Each row was made from one walk, in order. Every step used is in the known rows, and no mark comes twice. Write each row's walk.
Known rows:
duzef-milu-malo:  0 -8  1  6  2 17  6  3 -3  9 -6  2 27 26 22  3 -8 24 -7 18  5
duzef-novep-pigi:  18   3  14   4  -8  12   7   2 -10  -2  21  12  23  24 -10   1 -14  10   0  19 -10
milu-pigi:   5  -2  17  12   3  14   0   4   6   4   9   9  20  13   3   2 -11   6   6  10   0
malo-milu-duzef-novep-pigi:  -8   4  29   5  -9  13  17   7  -5 -17   7  -5  45  15 -17  -1 -23  19  -3 -23   0
duzef-novep-pigi-katoze-tede-milu-malo:  18 -20  -3 -14 -19  13  20  -2   5  17  10  -1   5   8   9  10 -31  12 -17  26 -17
duzef-novep-pigi-katoze-tede:  17  -4  15  -4 -17  -1  16  -2   6   6  29   9   5   6  -4   7 -27  11 -18  34  -6
malo-milu-duzef-novep-pigi-zokoz:  -3  -1  26  -8 -11   7  26  -5   8  -6  15  -8  46  15 -23   3 -26  30   0 -19   5
tede-milu-pigi-katoze:   7 -17  -4   5  -1  11   7   7   7   6   7  -8   4   0   3  11 -19   6   9   9   1
katoze-pigi:   7   4   3   3  16   9 -10  -2   6  16  11   8  22  25  11   4 -11  18  19   9   9
malo-milu-pigi-novep:  -7 -15  19  -1   6   9  -3  14   7   1 -18   3  39  -5  -9   9  -8   6   9 -10   8
malo-milu-pigi-zokoz:  -7 -11  14   0   2   5  13  -3  17  12   6  -3  36   7 -11  -1 -19  19   6  -5  14
katoze-tede-milu-pigi-novep:   2 -24  18 -11   3  12  -1  17   8  12 -18  -7  11 -11   9  30 -10  -6  22   8 -11
milu-duzef-novep-pigi:   8   8  28   4 -11  14  13   2  -3 -14  19   5  30  20  -8   6 -19  17   1  -3  -8
milu-malo:  4  7  3  1 -1 15  8 -2  5 19  2  7 29 35 17 -2 -9 21  2 11  0
tede-milu-malo:   4  -4  -7  -3   2  20  10   5  -2  19  -9  -9  24  32  20   6 -10  16  16   3  -7
katoze-pigi-zokoz:  11  -1  -1 -10  14   3  -1 -14  19  27  19   6  22  25   6   8 -13  28  23  14  14
tede-katoze: -3 11  0  4 13  8 11  0  0  1  6 -7  3 30  8 11 -7 17 23 -2 -4
katoze-tede-milu:  -4  -1  12  -2   3   7  13  11  -1  16  -2 -18  11  16  16  18 -14   6  24   9  -8
novep-pigi-katoze-tede-milu:   5 -15   9  -5 -14  -8  11   3  -2  15  17  -2  -3   3   6  14 -25   7  -1  13 -12
tede-katoze-pigi:   2   2 -10   0  24  10  -6  -6   6   8   6   0   0  27  14  11 -11  20  27  -3   3
malo-milu-pigi: -12  -7  18  13   3  11   4   8   5   0  -3  -1  35   8  -6  -4 -17   9   3 -11   8
novep-pigi:   6   3  19   6  -7   0   0   0 -10   6  20  18  20  24  -2  -1 -11  11   3   6 -10
novep-pigi-milu-malo:   2  -9  -4  -9 -17   3  10  -9   1  18  13  20  19  22   0  -6 -18  13  -4   2  -5

Which walk is each row?
  1 -16  13  16   5  15  -3   8  -3  -7   0   5  18   5   9   6 -11   9  -2  16   4 -> duzef-milu-pigi
  9  -1  10   3 -13  -8   4  -5  -1   7  29  18  10  15  -4  -1 -17  16 -10  13  -1 -> novep-pigi-katoze
 12  -8   7  -3 -13  12  20   5  -3 -12  17 -12  14   7  -9  13 -26  16   3  -4  -8 -> tede-milu-duzef-novep-pigi-katoze
-13 -14  20   5  -6  -2  12   4  22   8   5  -4  18 -12  -1   2 -29  10 -16   4  11 -> malo-milu-pigi-katoze-tede
  3  -9  19   4  -7   0   9   0  22  12  17   6   2  -6   8   8 -24   8 -12  25   4 -> milu-pigi-katoze-tede
  2   4  -4  -9   8  18  11  -3  18  -3  11 -10  25  13  -3  10 -24  20  24  -6  14 -> katoze-pigi-milu-duzef-novep
  3   7  10   1   3  27  22  14  -2 -10  -2 -29  28  21   3  18 -15  16  28  -7  -4 -> tede-milu-duzef-novep
  3  -6  29  -4 -11  16  19  10  -4  -7   7 -14  17   8   1  20 -26   7   9  -4 -19 -> katoze-tede-milu-duzef-novep-pigi
 -2  -9 -33 -14  15  14   4 -15  18  20  -1   1  -1  25  16   7 -19  22  21  -6   5 -> tede-katoze-pigi-milu-malo
  6 -25  14   2   6  14 -10  15   0  -6 -15   8  21  -8   6  19  -2   6   6  17   4 -> duzef-milu-pigi-novep
 -3   2 -15 -11  16  20  15  -7  17 -10   6 -18   4  14  -1  19 -24  21  32 -17   8 -> tede-katoze-pigi-milu-duzef-novep
  0   5  14  -1  -5  -8  15   0  16  17  18  -2   6  10  11   9 -19  17  -3  25   6 -> pigi-katoze-tede
 -1  -5   2  -5  -3  -2  16   7   8  18   7 -19   1   7  13  19 -20  12  11  17  -1 -> pigi-katoze-tede-milu
  9 -11  17  -3   4  12  -7  10   8   4  -7  13  24   0   0  15  -3   3  14  10   0 -> milu-pigi-novep
 17 -15   4  -8 -14   4  18   5  -1   7  18  -7  -1   2  -2  17 -28   6  -4  25 -14 -> duzef-novep-pigi-katoze-tede-milu
-10   1  19  -3 -15  -3  14  -3   1  -5  18   5  19  13 -10   2 -20  13  10 -21  -1 -> novep-pigi-milu-duzef
  5 -20   3  13  -1   7   1   4   6  -6   9   4   8  -5   7   7 -17  15 -14  23  12 -> duzef-milu-pigi-katoze
 -1  -1 -12  -7  10   3  -2  -5  11  18  12   2  14  17   3   3 -15  14  27   4  13 -> katoze-pigi-milu
  8 -11  25 -18 -13  10  28  -1   8   5  15 -16  17   7  -5  24 -28  17  13   0 -14 -> katoze-tede-milu-duzef-novep-pigi-zokoz
  5  -5  20  -2 -16 -14   8  -5   6  14  28  15   2   6   2   5 -24  12 -16  21  -5 -> novep-pigi-katoze-tede
 -8 -11   9  10  -3   3   9   4  14   2   6  -2  26  -2  -8  -4 -23  14 -10  -2  16 -> malo-milu-pigi-katoze
  1  -1  12  -7  -7  14  30  10  14  -2   6 -31  10   3   7  24 -28  17   9   7  -1 -> pigi-katoze-tede-milu-duzef-novep
 11  -2  -1  -5 -13   6  15  -2  -5   0  21   7  15  16 -18   1 -19   7   7  14  -5 -> duzef-novep-pigi-milu
 -1 -16  17   3   2  14   6  11   5  10  -3 -10   6   1  14  18 -19  -3  14   9 -11 -> katoze-tede-milu-pigi
  5 -12   5   8   5  19   2  11  -1   5  -2  -7  14  10   6  11 -12   1  21   2  -7 -> tede-milu-pigi
  0 -23  15   9  -5   2   6   4  13   1   9   2   1 -14  13  13 -24  11 -20  32   8 -> duzef-milu-pigi-katoze-tede
